What can hang from each mark
Z: V X
G: X
P: G
F: U
X: U Z
V: Y Z
Y: P V
K: F
U: F X

Every row comes from one small tree of marks. The marks that hang from a mark follow it in brackets, in alphabetical order. Every link used is in the known rows. Which tree was each row made from?
Known rows
Z[V X[U[F]]]: [ 12.9 -29.3  -9.7 -26.3  21.8  18.4 -19.1  19.0 -13.9 -13.2 -18.0   0.6
  24.3   9.3  18.3  -3.0  -5.1 -18.0  -4.0   5.2]
U[X[Z[V]]]: [  4.1 -19.4 -21.4 -20.0  10.1  13.3 -13.1   4.3 -12.2  -8.6  -5.1  10.9
   9.6 -19.4  10.7 -32.7 -11.3 -32.4   9.6   6.5]
G[X[Z[V[Y]]]]: [ 11.4  16.2 -19.7 -32.0   0.2  47.3  -3.3 -14.4  -1.6  -4.0 -13.5  17.8
   0.1 -23.4  19.8  -8.0 -15.5 -26.9   6.8  -2.4]
Y[P[G]]: [ 15.7 -20.7   1.7  -6.2   8.5 -11.0   1.6  10.2  24.6  10.0 -12.7  -8.1
  -4.6  -4.7  -2.9  26.1   1.6   7.6  -5.8  17.8]
Z[V X]: [ 16.6 -49.5  -8.9 -22.8   6.0  25.1   4.6  11.4  27.8   2.6 -22.5   5.8
  16.9   3.2   4.7  -3.8  -1.0  -8.2  -2.3   6.5]
U[F X[Z]]: [ -9.5 -20.4  11.3  -5.8  16.9   0.6 -20.1   5.2 -42.6 -15.3  13.8   2.6
  23.2 -13.0  22.2 -37.7 -10.2 -40.6  -0.1   0.9]
X[U]: [  1.5  15.7 -16.7  -3.1   5.9 -14.0 -15.5  -0.2 -23.0  -9.4  -2.3  -4.6
  -8.1  13.1  -0.3  11.0  -1.4   5.2  -3.2  -3.9]
K[F[U[X[Z]]]]: [-18.1 -62.6  -0.2  -1.2  24.3   5.8  -7.1   7.5 -43.8 -23.9  16.7  16.9
  13.3   1.2  17.9 -23.4 -14.6 -43.9  -7.4  -1.8]
Y[P[G[X[U Z]]] V]: [ 19.8   0.2 -25.7 -20.9   5.8   3.5 -16.2  15.6 -19.4 -13.3 -13.3 -19.0
  -1.3  16.6  -4.4  16.3 -25.3   8.4  -9.7   7.2]
F[U[X]]: [-17.9 -56.4   5.0   3.6  10.6 -10.6  -5.3   4.1 -26.6 -12.5  26.2  -0.4
 -11.1   6.2  -0.6 -10.9  -7.8 -31.0  -8.3   4.7]
F[U[X[Z[V[Y]]]]]: [  0.8 -36.8 -22.0 -21.7  22.0  20.9 -13.0  -6.2 -41.0 -14.6  11.8  15.8
  -6.3 -25.1  18.3 -17.2 -17.3 -44.3  13.0  -4.6]
U[F]: [ -6.2   2.3  16.4  -0.5  10.4   7.1  -8.8   6.9 -17.5  -6.2   6.5  -1.1
  15.3  -7.9  13.1 -11.2  -2.8 -14.8   1.4   3.1]
V[Y[P[G]] Z]: [ 27.0   1.4 -10.8  -5.2   6.1  -1.9   0.0 -13.5  -8.8  17.2 -13.2   2.8
 -19.0 -18.8   7.2  27.6   5.9  -8.2  10.1   6.6]
F[U[X[Z]]]: [-10.6 -40.5  -4.1  -1.9  14.6  -7.5  -7.8   4.9 -37.2 -20.1  27.7   0.8
  -0.4  10.0   7.0 -22.0 -18.0 -36.6  -6.4  -2.3]
F[U]: [ -7.1 -16.4   1.3   3.4   7.8   0.4   3.3   7.6 -13.2 -10.3  20.1  -2.6
  -8.1  16.2  -2.0   5.4 -10.5 -11.6  -4.8  -0.2]
G[X[U[F] Z[V[Y]]]]: [  6.8  35.8 -20.3 -35.2  16.7  41.1 -26.9  -7.3 -42.4 -19.7  -8.7  12.0
   7.9 -17.1  32.7  -8.1 -19.6 -36.6   5.2  -3.6]
P[G[X[U Z]]]: [ 17.3  29.7 -20.2 -15.2   5.4  10.6  -3.1   1.4 -12.6 -12.4  -4.6  -2.3
   4.3  17.1   6.5  -2.1 -23.0 -19.5 -28.1   7.8]
U[F X[Z[V[Y]]]]: [  2.7 -17.7  -7.7 -25.8  24.1  27.3 -24.8  -6.3 -46.2  -9.9  -2.1  17.2
  17.2 -48.6  33.4 -33.5  -9.6 -47.0  19.2  -1.3]
K[F[U[X]]]: [-24.9 -79.6   9.8   4.4  20.3   2.3  -5.1   6.5 -33.7 -16.1  15.7  15.7
   2.4  -2.5  10.4 -12.8  -4.4 -37.4  -7.3   5.1]
K[F[U]]: [-14.2 -38.9   5.2   4.1  17.3  12.5   4.2   9.3 -19.9 -14.4   8.9  13.5
   5.7   7.0   8.5   2.9  -6.9 -18.3  -5.4   0.2]
P[G[X[Z[V[Y]]]]]: [ 28.5  18.4 -20.7 -32.5   6.7  52.6   7.3  -9.5   6.2   2.3 -17.6  17.9
   6.5 -31.2  17.4  -8.4 -21.1 -31.1  -4.8   8.9]
U[F X[Z[V[Y[P]]]]]: [  2.6 -39.8  -4.1 -32.1  26.3  11.5 -34.3  -0.8 -28.3  -6.4  -9.7   8.3
   6.0 -46.9  33.0  -7.0  -2.6 -35.1  25.7   4.8]

Write each row's tree
[ 23.5  11.3 -31.8 -36.2  10.8  15.2 -13.3  12.8  16.3  -8.7 -25.0  -2.4
  -4.0   6.8   7.4  17.9 -20.0 -14.0 -10.3  21.9] -> Y[P[G[X[U Z[V]]]]]
[ 18.2 -32.2 -12.6 -31.5  25.1  25.8 -22.6   1.7 -29.3  -8.1 -21.0   8.9
  17.0 -12.7  28.0   7.0  -0.2 -17.3   4.4  -4.8] -> Z[V[Y] X[U[F]]]
[ 21.0 -23.0  -7.9 -33.1   4.8  32.4   0.8  -5.5  33.7  13.8 -27.0   7.6
 -16.1 -32.8   9.7  28.8  -4.2 -12.8   0.1  22.0] -> Z[V[Y[P[G[X]]]]]
[ 22.1 -39.9 -21.0 -16.4   7.3 -13.7 -20.1 -12.3 -24.5   3.1 -20.3  -3.6
 -17.5  20.1  13.2  40.3  13.2  -1.0   6.3 -11.4] -> V[Y[P] Z[X[U]]]
[ 22.8 -58.3 -26.2 -37.3  16.8   3.7 -23.3  -0.1   5.1   1.5 -35.9   0.5
  -8.6  -3.0  14.6  44.1   9.9   9.3   9.9  -2.7] -> Z[V[Y[P]] X[U]]
[ 18.7  -3.0 -24.3 -31.4  13.4  16.2 -16.0  -4.8   2.7   1.4 -22.6   8.3
  -6.3 -28.6  17.9  20.5  -1.8  -0.7  27.0  -3.2] -> X[Z[V[Y[P]]]]
[  8.7  -6.6 -16.8  -0.1  -4.9  -4.1 -11.5   7.8 -24.6   1.5  -6.1 -13.8
 -13.6   8.5 -11.0   9.8  -2.3  10.6  24.7  -1.0] -> Y[P V[Z]]
[ 28.0 -17.4 -16.4 -26.1  15.7  15.9  -2.8  -1.0  20.1  15.6 -28.7   6.8
 -11.2 -40.4   8.5  29.9   2.5   1.2  13.5  15.4] -> Z[V[Y[P[G]]]]
[ 13.8  16.9 -25.2 -34.8  29.1   8.9 -40.1   2.6 -38.8 -13.9 -18.1   1.9
   1.3 -23.4  31.2  20.4  -6.1 -10.5  26.1  -3.8] -> X[U[F] Z[V[Y[P]]]]
[  8.4 -22.8   9.3 -13.2  -2.5   5.0   5.6   5.5  38.0   8.0 -11.8  -7.2
  -9.1   3.0  -1.2  24.0  -5.0  -6.6 -18.5  24.2] -> Y[P[G[X]]]
[-11.3 -58.2 -15.6 -16.2  27.8  26.2  -8.9  13.1 -32.6 -23.1   4.1  24.7
  15.5 -12.2  18.9 -29.5 -18.1 -50.4   4.0   6.8] -> K[F[U[X[Z[V]]]]]
[ 25.1 -41.4 -21.8 -31.3  22.5   9.4 -15.0  -2.8  -2.9   6.1 -21.1   9.9
  -3.0 -46.8  17.6   3.3  -5.2 -25.0  12.2  13.0] -> U[X[Z[V[Y[P[G]]]]]]
[ -6.3 -59.1 -18.3 -20.9  31.1  33.2 -12.0  -3.7 -47.7 -18.2   0.3  32.4
   7.7 -34.1  28.9 -18.9 -13.8 -50.6  12.2  -3.9] -> K[F[U[X[Z[V[Y]]]]]]
[ 10.8  14.4 -10.5  -9.8   1.3   6.4  -0.7   0.0  -1.9  -5.2  -5.3  -2.3
  -6.3  14.1  -0.8   8.7 -13.2 -13.3 -29.0  14.8] -> P[G[X[U]]]
[ 17.3  -7.8 -10.1  -7.1  -9.9  17.4   3.0   8.3  -4.3   6.4  -9.4 -11.8
 -12.2   9.2 -12.1   7.3 -14.3  -8.1  -0.4  17.4] -> Y[P[G[X]] V[Z]]
[  2.3  35.1 -10.2  -8.9  19.9  -2.7 -26.5   8.4 -51.1 -23.5   5.3  -3.9
  18.2   9.5  20.4 -10.2 -14.1 -16.1  -0.6  -7.6] -> X[U[F] Z]
[ -5.6  32.8  -2.4 -15.4   8.8  13.4 -22.3   3.9 -38.2 -25.2   6.6  -2.9
  13.8  17.4  21.8 -12.3 -20.1 -30.3 -14.5  -1.0] -> G[X[U[F] Z]]
[ 39.3 -57.8 -27.6 -37.1  23.0   7.4 -11.7   4.7  13.3   7.6 -40.2   0.5
  -3.3 -10.9  12.5  44.0   4.0   5.3  -2.0   9.1] -> Z[V[Y[P[G]]] X[U]]
[  6.2 -34.8   5.6 -11.3  18.2  -0.7 -18.3  12.8 -25.8 -13.8  -5.6  -7.0
  22.8  23.1  17.2   2.6  -1.0 -10.7 -14.9  -2.6] -> Z[X[U[F]]]
[ 10.4  -0.5 -10.1  -5.2  -0.3  -4.8 -10.8 -18.1 -17.0  10.4  -8.5   2.7
 -25.7 -10.0   9.2  27.2  11.5  -4.2  23.0  -5.6] -> V[Y[P] Z]
